Every row comes from one small tree of marks. The marks that hang from a mark follow it in brackets, in alphabetical order. Every link used is in the known rows. Which tree was each row made from?
(in the rows, 128 means zero)
Known rows:
F[U[Y]]: [114 102 143 125 123 129 205 185 158 148 155 125 113 143 131 158 120 114
 120 143 160 154 125 138 124 138 155 155 122 145 136 152 126 127 142  99
 124 182 130 183 106 181 137  99 110 157  82 164 117 110  64 139 147 155
 183 118 111 115 121 132 102 147  46 100]
D[H Y[L U]]: [123 123 144 102 146 166 135  87 127  90  86  99 108 112 148 100 118  86
 140 130 142 143  99 109  93 152 126 147 105 135 108 104 153 100 120 121
 113  98 140 119 155  63 135 189 110 130 147 106 124 150 136 130 132  95
  91 115 151 155 148  88 114 136 132 126]
Y[L U]: [118 134 105 113 139 165 210 123 156 101 127  93 163 163 167  99 131 110
 127  89 115 143 110 126 132 164 135 130  81 124 143 131 161  74  66 109
 129 121 185 127 154  79 166 200 134 106 127 133 115 143 167 117 119  92
 166 136 149 123 106 112 122 118 105 125]
F[U]: [111 104 139 135 148 166 213 168 150 121 156 110 135 162 127 131 149 168
 158 134 123 163 116 145 146 176 139 135 122 154 125 158 101 111  99 113
 124 176 151 190 111 143 139 142 119 131  88 147 119 107 107 135 137 137
 146 175 105  97 100 114 107 119  58 144]
F[D]: [118 144 130 175 172 124 168 150 142 132 178 162 135 177 117 118 117 195
 130 120 118 107 158 144 164 129 139 137 168 159 123 125 119 134 130 132
 127 132 121 138 116 122 122 103 134 130 115 139 128 100 150 115 128 144
 157 164 129 100 117 156 120 124 180 120]
L[Y[U[F[D[H]]]]]: [136 127 164 122  73  92  19 155 136 169 162 175  89  85 148 171 142 135
  98 161 137  94 123  97 136 116 124 122 107 102 109 110 125 146 138 124
  95 125  94 100 116 208 148 153 142 124 174  98 148 155  55  90 104 132
 149 128 136  66 147 208 196 138 157 131]
Q[D[H Y[U]]]: [142 102 120 126 171 130  86  66 111 145 124  95  96  87 133 107 122 106
 145 134  81  91 115 117 125 144 119 156 158 155 105 125 117  93 175 118
 121 153 123 130 135  74  91 118 141 141 143 123 167  98  93 135 158 147
 113 128  88 147 198 112 124 130 116 106]
D[H]: [140 108 151 127 139 140 130 121 135 141 133  96  93 144 107 131 123 124
 174 139 166 133 128 116 150 138 126 121 166 122  96 136 120 123 128 140
  83  91 102 124 123 103 150  89 110 144 123 125 119 116 122 101 131 145
 170 151 129 117 127 119  91 114 148 114]
Q[D]: [124 128  80 155 140 107 146 142 125 146 153 104 144 150 111  92 127 152
 149  87 102  89 144 138 170 125 142 120 187 135 127 163 119 109 130 127
 134 151 133 140 124 113 117  62 135 124 105 151 145  72 141 118 123 160
 177 167 100 113 128 117 124 127 121 106]
L[Y]: [113 127 126 104  81 113 191 217 156 151 173 102 143 144 131 127 136 138
 129 133 187 106 134 103 132 117 166 126 165 118 121 166 134 106 132 101
  92 134 100 101  97 170 124 117 115 126  93 115 123  89 123 101 117 129
 184 170 136  91 117 113 149 133 112 110]
H[D]: [140 127  86 110 114 133 211 137 119 120 147 114 157 183 125 117 122 143
 168 134 118 117 154 104 140 135 113 142 160 129 127 165  86 113  91 124
 136 124 129  90 123  52 130 110 141 108  99 119 136 121 145 138 120 138
 140 150 140 142 137 102  97  94 121 135]
H[D[Y[U[F]]]]: [144  79  95 104 101 137 160 134 102 108 138 124 163 109 173 136 163 117
 131 173  65 110 132 128  69 109 103 139 104 115 111 143 102  84 133  98
 177 174 160  80 123 107 125 169 159 102 156 101 166 171  92 195 134 129
  79 108 137 160 158 122 147 104 114 179]
L[Y[D U]]: [122 141 134 104 111 101 174 165 170 163 188  88 158 147 140 165 152 153
 101 120 117 104 136 121 155 124 152 100 144 155 159 145 130  58 155 103
 127 165 115 117  81 138 120 174 164 126  95 122 167  67 150  98 135 121
 156 143 112  94 157 129 172 145  71 133]
F[D[H]]: [136 152 159 171 172 120  79 108 130 143 151 162  88 157  94 125 103 167
 143 146 140 113 148 116 169 130 120 139 175 143 111 103 109 154 131 151
  93  80  90 137 124 101 126  86 116 146 133 126 130 106 137 100 129 148
 152 154 130 110 129 160  98 122 195 105]
H[D[Y[U]]]: [131 102  95  91 150 153 214 114 121 101 141 116 151 140 172 109 133 117
 138 152  66 101 137 111  90 141 108 168 143 159 118 135  96  50 130  89
 161 162 140  83 116  26 106 184 156 109 122 101 167 127 126 188 156 124
  75 119 142 174 178  86 114 111 100 152]
H[D[Y[L U[F]]]]: [136 107  80  89  82 142 158 123  94  88  86 127 180 102 173 117 145  93
 124 128  70 131 114 125  73 127 100 140  65  96 128 141 115 116  82 112
 183 148 182  76 153  92 130 195 148  83 152 100 135 198 131 182 115 102
  66  97 155 168 120  99 148 114 119 173]
L[Y[D[H] U]]: [142 144 156  96 107  99  97 118 156 172 167  89 111 126 133 173 133 142
 116 134 148 108 122 103 155 122 129 113 149 149 146 123 123  73 164 125
  94 132  83 110  83 121 124 153 150 143 109 115 157  88 124  75 132 121
 151 132 111 108 176 142 146 144  91 117]
U[F[D[H]] Y[L]]: [143 157 141 155  75  78  30 132 114 139  97 195  97 104  97 152  96  88
  99 129 207 132 137 130 140  82 133 129 103  76 127 103 149 242 120 162
 116  68 109 124 144 229 157  54  93 143 156 138  91 187  79 102  98 160
 165  80 148 116  87 190 136 141 199  80]
F[D U[Y[L]]]: [108 168 118 164 140 109 161 161 145 119 128 200 141 151 123 146  83 132
  85  99 169 147 122 142 148 148 150 177  91 148 168 111 121 196  98 128
 140 151 136 186 141 170 127 116 111 139  89 158  96 119 111 125 131 136
 157 108 121 108  87 158 126 150  84  86]
Y[D]: [130 138 119 153 163 125 175 143 146 141 170  97 157 180  96 129 142 191
 139 111 114 130 159 165 165 113 132  78 186 150 150 152 122  99 154 139
 136 140 113 145  96 116 117  95 156 137  93 153 138  64 196 116 140 133
 149 158 109 131 120 121 107 120 120 144]
F[D[H Y[L U]]]: [116 158 151 134 183 157  99  72 125 102 102 166  99 115 140 110  96 121
 116 124 128 112 115 111 127 151 121 171 112 154 121  81 132 139 132 144
 121  94 128 123 157  64 117 186 117 133 152 111 119 143 148 130 137 104
  86 112 146 139 151 124 125 131 178 120]
D[Y[L]]: [106 130 107 123 147 158 204 161 127  87 102 105 154 138 128  83 120 118
 142 110 153 151 127 135  94 128 149 129 154 127 114 140 147 133 119 124
 143 113 141 121 148 106 101 119 105 116 118 126 107 113 191 143 121 113
  98 140 150 152  86  70 113 130 148 135]

Write each row's tree:
[128 119 119 122  45 102 154 193 122 115 101 135 152 126 122 137 128  63
 111 110 195 154 134 150 107  82 157 111  90  69 137 145 180 171 109 122
 133 119 152 118 138 239 173  75 105 124 133 152  89 183 106 126  93 149
 195  92 160 125  64 145 141 141 135 102] => U[F Y[L]]
[127 136 103 128 113 123 135 120 137 121 124 106 186 137 136 141 170 154
 106  87  84 158 124 176 135 129 121  72  60 109 174 118 157 109 101 139
 170 144 180 142 136 164 170 171 163  99 144 147 125 149 176 124 105 110
 133 114 130 120  88 152 159 122  98 176] => Y[D L U[F]]
[134 162 123 112 147 134 112  59 137 125 112  86 125 160 112 141 128 138
 130  96 116 142 122 129 160 154 112 106 102 135 165 100 133 101 109 154
 117  87 142 137 140  59 154 164 152 133 126 136 127 127 191  95 124  99
 134 120 122 143 133 126 106 125 110 129] => Y[D[H] L U]
[130 169 103 126 113  89 179 155 150 133 124 111 159 168  99 140 107 116
  97  88 175 145 151 149 153  92 151 111 137 135 176 129 152 146 141 137
 140 116 116 137 115 152 132  78 126 152  86 162 102  98 193 108 127 132
 172  97 137 149  97 121 105 153 108  90] => U[Y[D L]]
[131 119 108 140 162 111  77  96  92 146 108 107  94  99  96  92 110 125
 165 133 122  94 129 114 132 113 125 145 211 140 100 145 111 126 179 147
 115 129  86 133 128 103  79  50 114 150 134 131 148  72 126 133 147 156
 110 149  98 142 167 103 107 131 146 105] => Q[D[H Y]]
[126  88 165 109 164 161 134  94 135 126 134 103  78 109 159 120 132 102
 147 162 114 124 117 111  93 140 123 146 144 155  86 111 136  72 163 111
 105 133 118 126 118  79 128 158 120 142 144 111 149 129  97 134 161 128
  94 125 124 151 193 102  98 126 129 134] => D[H Y[U]]
[109 159 146 155 194 148  87 101 103 106  94 182 106 113 102 119  94 155
 131 144 141 151 107 131 126 175 117 170 137 155 138 105  92 194  98 162
 127 119 119 186 159 111  93 134  99 135 122 127 105 127 130 141 139 105
  64 141 113 126 102 119 115 131 130 124] => F[D[H Y[L]] U]
[141 136 130 122 109 116  59  78 116 128  99 111 128 121 115 156 159 122
 128 107 104 165 115 153 146 133  93  71  73  92 153 110 146 131 107 158
 135 100 151 134 141 155 169 149 150 123 154 139 119 167 152 101 104 112
 137 104 126 136 114 154 139 124 118 154] => Y[D[H] L U[F]]
[122 140  73 101 119 143 211 129  96  85  92 123 182 149 129  91 104 121
 148 119 135 130 137 115 101 126 110 150 141 123 128 144 102 133  89 126
 158 114 137  77 146  50  91 128 113 105 103 110 114 132 195 171 124 109
  71 128 159 179 111  63 103 109 141 136] => H[D[Y[L]]]
[125 155  83 127 140 123  66  87  82 118  70 105 116  96  93  70  88 107
 154  98 144 114 114 111 141 135 129 139 174 123 124 136 122 180 128 161
 122  93 115 124 163  82  87  68  98 131 127 131 113 103 152 128 127 129
 104 135 112 159 126  82 113 137 153 100] => Q[D[H Y[L]]]
[126 136  97 110 148 138  79  54 101 117  74 101 116  91 138  87 115  88
 125  99 105 105 100 112 124 149 117 156 121 141 128 108 132 122 128 138
 125 123 141 121 165  59 107 144 123 127 139 122 136 119 141 129 138 123
  94 120 106 154 165  95 128 140 126 107] => Q[D[H Y[L U]]]
[127 134 176 162 154 108  85 127 134 156 150 191  58 134 108 173  83 126
 119 155 167 141 131 120 155 134 141 177 140 159 134 111  97 196 146 137
  96 145  86 193 113 173 119  83 101 176 104 153 118 120  40 114 156 164
 164 114 103 102 143 176 103 145 100  83] => F[D[H] U[Y]]
[130 153 139 156 129 111  29 124  88 109  85 191 112  84  99 116 122 129
 122 141 150 135 122 138 107 107 124 116 135 100 114  99 132 217 127 167
 133  82 110 123 164 187 114  99 101 122 174 117 102 164 131 130 110 123
  81 121 149 137  91 143 134 124 223 131] => U[F[D[H Y[L]]]]
[ 99 130 148 169 214 146 155 158 135 126 164 187 127 134 126 118 126 199
 126 153  90 133 126 151 121 160 147 158 164 183 129 128  89 132 142 129
 152 191 117 191 114 137  89 131 123 135 102 131 134  82 109 167 166 129
  69 155 102 115 123 123 126 142 112 145] => F[D[Y] U]
[136 167 117 146 142 115 112  88 125 122 103 102 136 157  73 127 113 149
 143  97 161 156 138 139 171 129 104  82 153 130 153 124 126 150 112 178
 115  69 111 134 136  90 141  86 124 132 106 145 103 109 221  88 114 119
 136 141 129 137  89 115  88 121 140 124] => Y[D[H] L]
[111 143 120 163 138 125 104 163 109 108 110 190 162 113 123  96 137 149
 109 121 132 133 136 152 101 105 143 113 121 105 122 121 139 196 121 150
 164 123 137 127 149 195 104 104 113 103 154 129 106 147 160 155 118 116
  86 130 152 123  63 135 148 138 200 144] => U[F[D[Y[L]]]]
[146 112 134 140  90  85 121 182 140 166 161 133 139 127 101 171 143 129
 102 136 138 135 166 180 129  53 150  72 136 104 152 153 148 139 186 122
 147 161 107 140  75 252 139  38 139 153 118 160 130 123 112 125 130 172
 166  95 125 122 112 164 125 137 117 121] => U[F Y[D]]
[130  94 150 104 101 156  76 106 109 104  74 111 114  76 150 118 148  65
 133 146 122 158  90 132  77 131 124 121  77  93 104 109 159 134 119 128
 127 108 155 119 159 149 151 166 112 115 188 112 115 197 102 148 119 100
  92 102 146 151 129 125 141 129 150 158] => D[H Y[L U[F]]]
[143  67 160 110 123 151  81 111 114 127 125 114  88  78 151 135 164  86
 150 173 104 142 116 134  76 112 120 117 113 107  85 117 144  92 163 108
 117 141 127 120 124 165 146 147 121 125 181 107 151 174  70 154 134 130
  93 113 131 138 162 128 133 124 145 159] => D[H Y[U[F]]]
[123  92 143  91  48 116 145 207 156 157 169 106 146 108 170 158 183 109
 103 148 133 112 115 122 111 119 149 110  87  94 119 154 154  73 120  83
 121 170 140 101  99 233 163 176 142 106 142 110 147 151  61 115 106 125
 176 142 140  74 120 155 199 134 104 147] => L[Y[U[F]]]
[142 115 164 160 140 126  41 100 128 148 150 169  89 116 143 157 152 150
 127 153  92 116 130 134 146 137 109 121  98 111 105  98 126 124 131 133
 112 119 129 136 133 178 167 138 146 125 186 120 144 171  72 116 117 142
 142 116 118  90 146 205 151 118 172 136] => Y[U[F[D[H]]]]
[127 132  80  89 129 166 221  97 115  75  99 119 173 142 162 103 116  98
 128 115  96 121 120 102  91 141 104 170  93 138 135 133 111  89  86 103
 169 132 165  81 154  17 112 195 141 101 117  97 140 156 166 174 133  96
  73 110 156 177 149  74 123 114 110 146] => H[D[Y[L U]]]
[149 123 155 101  60  82  45 141 141 172 161 103 105  92 118 186 164 135
 110 157 125 116 125 118 143 103 123  81 119 107 136 132 131 116 166 131
 111 130  98 114  91 196 148 145 150 131 146 116 153 127  89  97 116 127
 141 128 113  95 153 175 188 131  98 152] => L[Y[D[H] U[F]]]
